Known rows, with every step that occurs:
ruvo -> topog -> fomamu -> letam: [  8   1  -1   1 -11   6   1  15   6  -7  13   8 -16  11   8   8 -11  -3
   9  -5   0   3  -3  12  -8  -3   2   7 -37  22  -6  16   7  -6  -2  -3
 -15  -4 -14  13  -5   7 -17   5  -5 -15   2   7 -13  14  -6   1  35   2
   7   3  -9  -5   7   5]
volu -> taban -> fomamu -> topog -> nezuv -> letam: [ 13 -11  -4   1  -1 -13   0  10  -6  -5  39  23  -7  11  58   0  -9   4
   3   2  25   2  -8   9 -25  -3   0   1  -3  11 -11   3  -1   2   1  -5
 -12  -6 -19 -11   9   1   5  -7 -24  -2   6  10  -9 -12   2   1  32  -1
  18  -9   5   4   7  26]
volu -> taban -> fomamu -> letam -> nezuv: [ -3  -1  -1 -17  -6  -2  20  12  -4  -4  33  20  -6  10  45   0  -9   5
   9   5  33  10  -1   0 -17   2   3  -5   0  20   1  -4  15   7  -5  -7
  -6  -3 -16  -5   4  -1   4  -4 -21 -10  -2   7 -14   0  12 -11  24   8
  10   0  -6 -10  11  14]
letam -> nezuv: [  0  -2   3  -4  -3  -6   0  -8  -3   1   6  17  -6  -1  16   7   9   5
  -1   6   5   5   3   4  -3   0   5  -7  -7   6   4  -7   8   9  -3  -4
   5  -4 -12  -3  -1   4   7  -1 -10   3  -1   0  -5   2   7 -10  -2   0
   8   1   1  -5  11  15]
taban -> fomamu -> topog: [  9   4  -4  -4   2   8   0  21  -2  -9  22   2  -1   7  48  -2  -3  -4
   5  -5   5   0  -2  -5 -11   3   2   6   6   2   5 -14  15   2  -9  -5
 -14   0 -14   1   6   1   0 -11  -6  -3  -2  14  -9  -5  -5  -2  19  -7
   3  -3  -1  -7  -5  16]
volu -> taban -> fomamu: [ -3  -5  -1  -5   0  12  23  21  -6  -9  28   4   0   2  30 -10  -7   2
   7   2  31  -1  -3 -13 -11  -1  -3   5  18   8   3   0  16  -3  -2  -3
  -6   6  -4  -9  -4  -2  -4   1 -14 -12  -4   8  -7 -17   9  -5  -1   0
   1  -8   9  -3   1  -6]
fomamu -> topog -> nezuv: [ 14  -6  -3  -3  -1 -11 -10  -2  -4  -4  16  21  -5   5  35   7   6   3
  -4  -1   6   4   0   6  -9  -4   9  -3 -10   2  -4 -13   3   3   2  -3
  -6  -7  -9   7   4   8   3  -8 -10  -5   7   1  -3  -2  -6   0  25  -8
  18   1   5   2  13  18]
ruvo -> topog -> nezuv -> letam -> fomamu: [ 16  -4  -1  14 -10  -3 -16  -2   5  -5  21  12 -20   5  14   5   0   6
   3   6  13  -4  -1  10 -17  -4  -3  -4 -38  28  -1  24  -4   1  -1  -2
   2  -4 -29  -4  -7   5  -6   1 -18  -3   4   0 -10  -3   3  -5   7  -3
  20  -6   5   2  16  33]
nezuv -> letam -> ruvo -> topog -> fomamu -> taban: [  8  -1  -2   0  -9   9 -12  25  -3 -28  13  21 -24   9   9   6 -10  -3
   3  11  20 -10   0  14 -13  -1   2  15 -25  19 -10  36  14  -5   5   8
 -14  -5 -19   2  -9  10 -15   4 -12   3   7  18 -11   7   5   6   2  -2
   6   1  -1   0  19  -2]
topog -> fomamu -> letam: [  4  -2   0  -2  -8   0   2  21  -4   2  14   8  -7  10   8   3 -10  -2
   6  -4   7   7   1   3  -7   0  -2   6 -17   7  -5   7   7  -3   0  -4
 -17   0  -5  12   6   4 -14   4   0 -10   4   9  -9  24   1  -5  31   6
  13   1  -9  -5  -3   8]
topog -> nezuv -> letam: [ 10 -10   1  11  -2 -22 -10 -11  -6   3  18  17  -6   4   9   3  -2   4
  -1   5   5   5  -4  14 -14  -1  -2  -6 -11   8 -13   2  -7   7   5   0
  -1  -8  -9  -6  10   0   7   3 -12   3   7  -5  -1   2   1   0  15   3
  19  -4   4   7   6  27]
letam -> nezuv -> topog -> fomamu: [ 15  -9   3  10 -11   1  -6   6 -13  -5  26  31 -18   1  27   6   8   3
  -5   3   9  -3   3   7 -11  -7   5   9 -21   2   1   0  24   9  -4  -7
 -12   0 -25  10  -5  10  -2   7 -10  -3  -1  12 -10   6   3 -14  13  -6
  20  -6  -5   2   4  13]
ruvo -> topog -> nezuv: [ 14  -6  -1   6  -4  -4  -1  -9   3 -10  11  15 -14   1   5   7   8   5
   0   2   3   0  -3  12  -7  -8   9  -6 -35  18  -3   4  10   0   1  -2
   4  -8 -13   4 -14   6  -1   3 -15 -15   2 -12  -5 -10  -7   3  11  -9
  12   1  11   3  22   9]
fomamu -> letam: [ -2   6  -3 -10  -3  -9   1   4  -1   1   4  -1   1   9   4   2 -12   0
   6  -3   6   8  -2   6  -3   4   0  -2  -5   7  -4   4  -3   1  -1  -2
 -10  -3  -1   7   8  -2  -5  -3   1  -1   2  -1  -5  13  -2   2  29   9
   2   5 -14  -3  -4   5]
nezuv -> letam -> ruvo: [  4   3  -2   5  -3  -8 -19  13   0  -7   1   8  -5   4  -2  10  -7  -4
  -3  10   0   2   5  11 -10   3   4  -5  12   5  -6  13  -7  -2   1   3
  -5  -7 -10 -17   6   1  15   2 -14  33   4  13   2   6   7   1   0  -1
   3   2  -7   4   4  -5]
volu -> taban -> fomamu -> topog: [  3   0  -5 -10   1  11  10  25  -1  -9  29   7  -3   9  61  -4  -8  -1
   4  -5  26  -4  -4  -6 -14  -1   2   8   9   7   2  -2  12  -5  -4  -5
 -13   3 -11  -3   1   2  -3 -11 -10  -7  -3  16  -9 -15   1  -1  23  -4
   2  -6   2  -4  -3   0]
letam -> fomamu -> topog -> nezuv: [ 15  -5  -3  -1  -6  -1 -15   8  -6  -2  21  18  -7   5  41   6   7   5
  -2   2  16  -1   4   0 -12  -4   8  -2 -16  10   6  -1   7   2  -1  -5
  -7  -1 -21   6   0  10  -3 -11 -13  -6   6   7  -7   1   2 -11  18  -9
  27  -3   8  -2  14  30]

Rows:
[ 13   4  -2  -4  -6  -7   0   5  -5  -7  38  21 -11   8  45   0  -1   5
   3   1  18   6   1   9 -15  -1   3  -1  -7  14   3  -8  29  13 -14  -9
 -14  -6 -29   6   6   1   4  -1 -12  -1  -6   7 -15   0  -2  -8  33   3
  10   1 -20  -4  -3  26]	taban -> fomamu -> letam -> nezuv -> topog
[  7  -6  -2  -1  -6  -5  -9   9 -11  -9  26  18 -12   9  22  -5  -2   7
   0  13  40  -7   0   4 -14   1  -6   4 -15  18  -2  26   0   5   3   4
  -6   1 -16   4   3   3 -13  -5  -7  -5   8   6  -8   2  12  -6  -3   4
  21  -6   4   1  17  31]	topog -> nezuv -> letam -> fomamu -> taban
[ 11  -8   1  12  -8  -9 -15   4  -5   2  22  15  -9   4  15   1   1   6
   1   7  17   1   0   5 -16  -1  -6  -5 -17  15  -2  15  -7   5   0  -3
  -2   1 -21  -7   4   4  -2   0 -13   2   7   5  -5   5   9 -13   4  -1
  25 -10   5   3   9  36]	topog -> nezuv -> letam -> fomamu
[ 15  -3  -1   3  -6  -2 -11   4   1 -18   7  19 -15   0   2  15   5   1
  -3  10   2   1   5  13  -9  -7  15  -8 -28  17  -1   7  15  -4   2   1
   3 -10 -17  -2 -15   8   7   3 -26   2   4  -3  -2  -8   1   4   4 -13
  13   5  11   2  30  -4]	letam -> ruvo -> topog -> nezuv
[ -2   2  -3 -10  -5  14  -2  16  -5 -11  12   5  -7   6  18  -9   0   5
   2  10  34 -11   3  -9  -3   2  -4   8  -5  11   8  23   8   1   1   6
  -3   8  -9  10  -6   3 -18  -7   4  -5   4  11  -7   3  11  -6 -11   2
   4  -2   4  -5  10  12]	letam -> fomamu -> taban
[ 12  -5  -2  -1  -6   6  -4  15 -14 -19  26  21 -15   7  19  -5  -1   3
  -3   5  28 -12  -1   4  -5  -4  -1  20 -13   2  -4  18  25   0   3   4
 -20   5 -10  21  -3   7 -19   3   5 -11   3  13  -9   3  -2   0   8   1
   9  -3  -5   3   4  -1]	nezuv -> topog -> fomamu -> taban
[ 11  -4  -4   1  -7   2 -11   7   0 -17  24  18 -21  10  23  -2  -3   8
   4  12  34 -11  -3  10 -15  -1  -3   5 -36  29  -3  35   6   0   2   6
  -3  -2 -25   4  -7   7 -19  -3 -10 -11   6   4 -13  -5   5  -1   3   0
  16  -3   4   1  26  30]	ruvo -> topog -> nezuv -> letam -> fomamu -> taban
[ 15   1  -4  -5  -9  -8 -11   7   5 -16  12  19 -17   7   6  16  -3   1
   1   8   4   6   4  15 -12  -6  15 -11 -27  24  -4  11  11  -5   2  -1
  -3 -13 -18   0  -9   7   6   3 -23  -2   5  -1  -6   2  -2   4  23  -7
  14  10  -1  -1  26  -2]	fomamu -> letam -> ruvo -> topog -> nezuv
[ 17   2  -4  -3  -7  -1  -3  21  -1 -22  26  17 -15   8  19  11  -4   1
   6   7  11   8   3   8 -17  -3  12  -8 -23  24   2   2  26  -1  -4  -4
  -7 -11 -22  -2  -7   6   6   3 -31  -7   3   4 -11  -2   1   1  26 -10
  17   5   3  -4  26   9]	taban -> fomamu -> letam -> ruvo -> topog -> nezuv
[ 17  -6  -3   6  -1 -22 -19  -6  -1   0  18  22  -6   8  35   8  -2   3
  -2   0   3   4  -5  18 -18  -2   2  -3 -14   8 -15   0 -10   5   3  -1
  -9 -11 -16  -4  13   3   6  -7 -12   7   9   0  -4   0  -5   5  30  -1
  18  -2  -1   6   5  32]	fomamu -> topog -> nezuv -> letam
[ 18  -5  -3   9   1 -14  -9   4  -5  -4  34  20  -7   9  48   2  -5   1
   3   0  13   5  -5  10 -23   0   0   0 -10  10 -10  -9   6   8  -3  -5
 -12  -8 -20  -8  13   1   5  -7 -21   0   6   6  -9  -2  -1  -1  29  -4
  21  -9   1   2   4  40]	taban -> fomamu -> topog -> nezuv -> letam
[  5   2   0  -4 -10   2 -10  34  -7 -10  10   9  -9   8   6  14 -10  -6
   2   5   5   7   9   3  -8   1   8   1  -1   8  -2  10  11  -6   1  -1
 -17  -3  -9   1   3   7   0   4 -11  14   7  18  -4  26   7  -8  18   0
  12   7  -8  -5   4 -10]	topog -> fomamu -> letam -> ruvo
[  5   1   0  11  -6   0 -15   6   0   3  13   1  -7   4   9  -1  -3   2
   3   3   9  -4   0   1 -13   1 -10  -1  -6  14   0  22 -11   2  -4  -1
  -3   3 -19  -8   6   1  -5  -2  -4  11   2   9  -5   5   9 -12   0   4
  11  -9  -5   1  -5  25]	nezuv -> letam -> fomamu
[ 11   3  -3  -4  -7 -15  -7  -9  -2  -2  20  23 -13   8  32   5   0   6
  -1   2  12   5   0  16 -10  -2   8  -5 -15  11   0   2  14  10  -8  -5
  -9  -9 -24   9   5   2   5  -1  -7   4  -3   2 -10   3  -4  -4  36   6
   9   5 -24   1  -3  15]	fomamu -> letam -> nezuv -> topog
[ 15  -3   1  15 -11   8 -17  23   4 -16   7  16 -24   4   2  16  -6  -7
   2   5  -3  -4   2  15 -13  -4   4   8 -26  18  -7  25   8  -7   0   1
 -11  -5 -24  -5  -9  10  -3   9 -20  12   4  16  -8   9   1   0   7  -6
   8  -2  -1   3  12  -2]	nezuv -> letam -> ruvo -> topog -> fomamu
[ 14   2  -4   0 -14  -1 -15  30 -10 -15  19  16 -12   9  14  12  -9  -4
  -2   4  10   2   7   8 -12  -2   9   4  -3   7  -3  13  20  -3  -3  -3
 -24  -3 -17   5   1   8   0   5  -9  17   4  23  -5  20   3  -6  31  -1
  14   7 -18   1  -2 -12]	nezuv -> topog -> fomamu -> letam -> ruvo
[ 13  -3  -5  -7  -9   2   6  23  -2 -23  33  23 -14   8  31   9  -9   4
   4  10  30   4   1   7 -20  -6  13  -7 -17  30  -1  14  24  -8   0  -4
  -7  -8 -21  -4 -13   6   2   3 -36  -9   3   6 -11 -12   5   2  25  -5
  15   5   7  -3  29  -9]	volu -> taban -> fomamu -> letam -> ruvo -> topog -> nezuv
[ 16  -7  -1  14  -4 -16 -11 -13   5  -6  16  17 -16   5   6   8  -3   3
   1   3   0   1  -7  22 -17  -5   1  -6 -35  19 -13  12  -7   2   1   0
   0 -12 -19  -7  -1   3   1   4 -17  -4   5  -9  -7  -7  -7   8  17  -3
  13  -3   1   8  16  22]	ruvo -> topog -> nezuv -> letam
[ 13  -2   1   8 -11  17  -9  27  -1 -19   3  11 -20   2  -1  15  -1  -7
   1   5  -3  -5   6   7  -7  -6   9   8 -26  14   0  17  19  -9  -1   0
  -8  -2 -19   2 -18  13  -6   9 -18   2   2  15  -7   8   1  -3   1 -12
   7   1   5  -2  18 -13]	letam -> ruvo -> topog -> fomamu
[  1   5   0 -10  -5  -4  13  10  -5  -2  27  14  -6   7  36   1  -5   3
  10   2  15  13   2   1 -13   6   2  -5  -4  14   5 -13  21  13 -10  -8
  -6  -5 -18  -2   8  -1   4  -2 -17  -6  -1   6 -15   6   9 -11  21   4
  11   1  -7 -12   6  30]	taban -> fomamu -> letam -> nezuv
[  3  -2   3  -8 -11  -5   3  11  -7   2  18  20 -11   7  25  10  -2   1
   5   1   7  11   3   6 -11   1   4  -2 -18  11  -2  -2  12   7  -3  -7
 -10  -4 -17   8   6   8  -3   2 -12  -5   4   7 -13  22   7 -13  25   5
  18   3  -7 -10   8  23]	topog -> fomamu -> letam -> nezuv
[ 16  -5  -3  -3   0  -3  -2  13 -10  -8  31  19  -3   5  50   2   4   2
   2  -1  12   5  -1  -1 -15  -1   7   1  -4   6   1 -23  19   5  -4  -7
 -11  -4 -14   2   5   4   4  -7 -18 -14   4   6  -8  -7  -2  -5  22 -11
  20  -4   9  -4   9  29]	taban -> fomamu -> topog -> nezuv
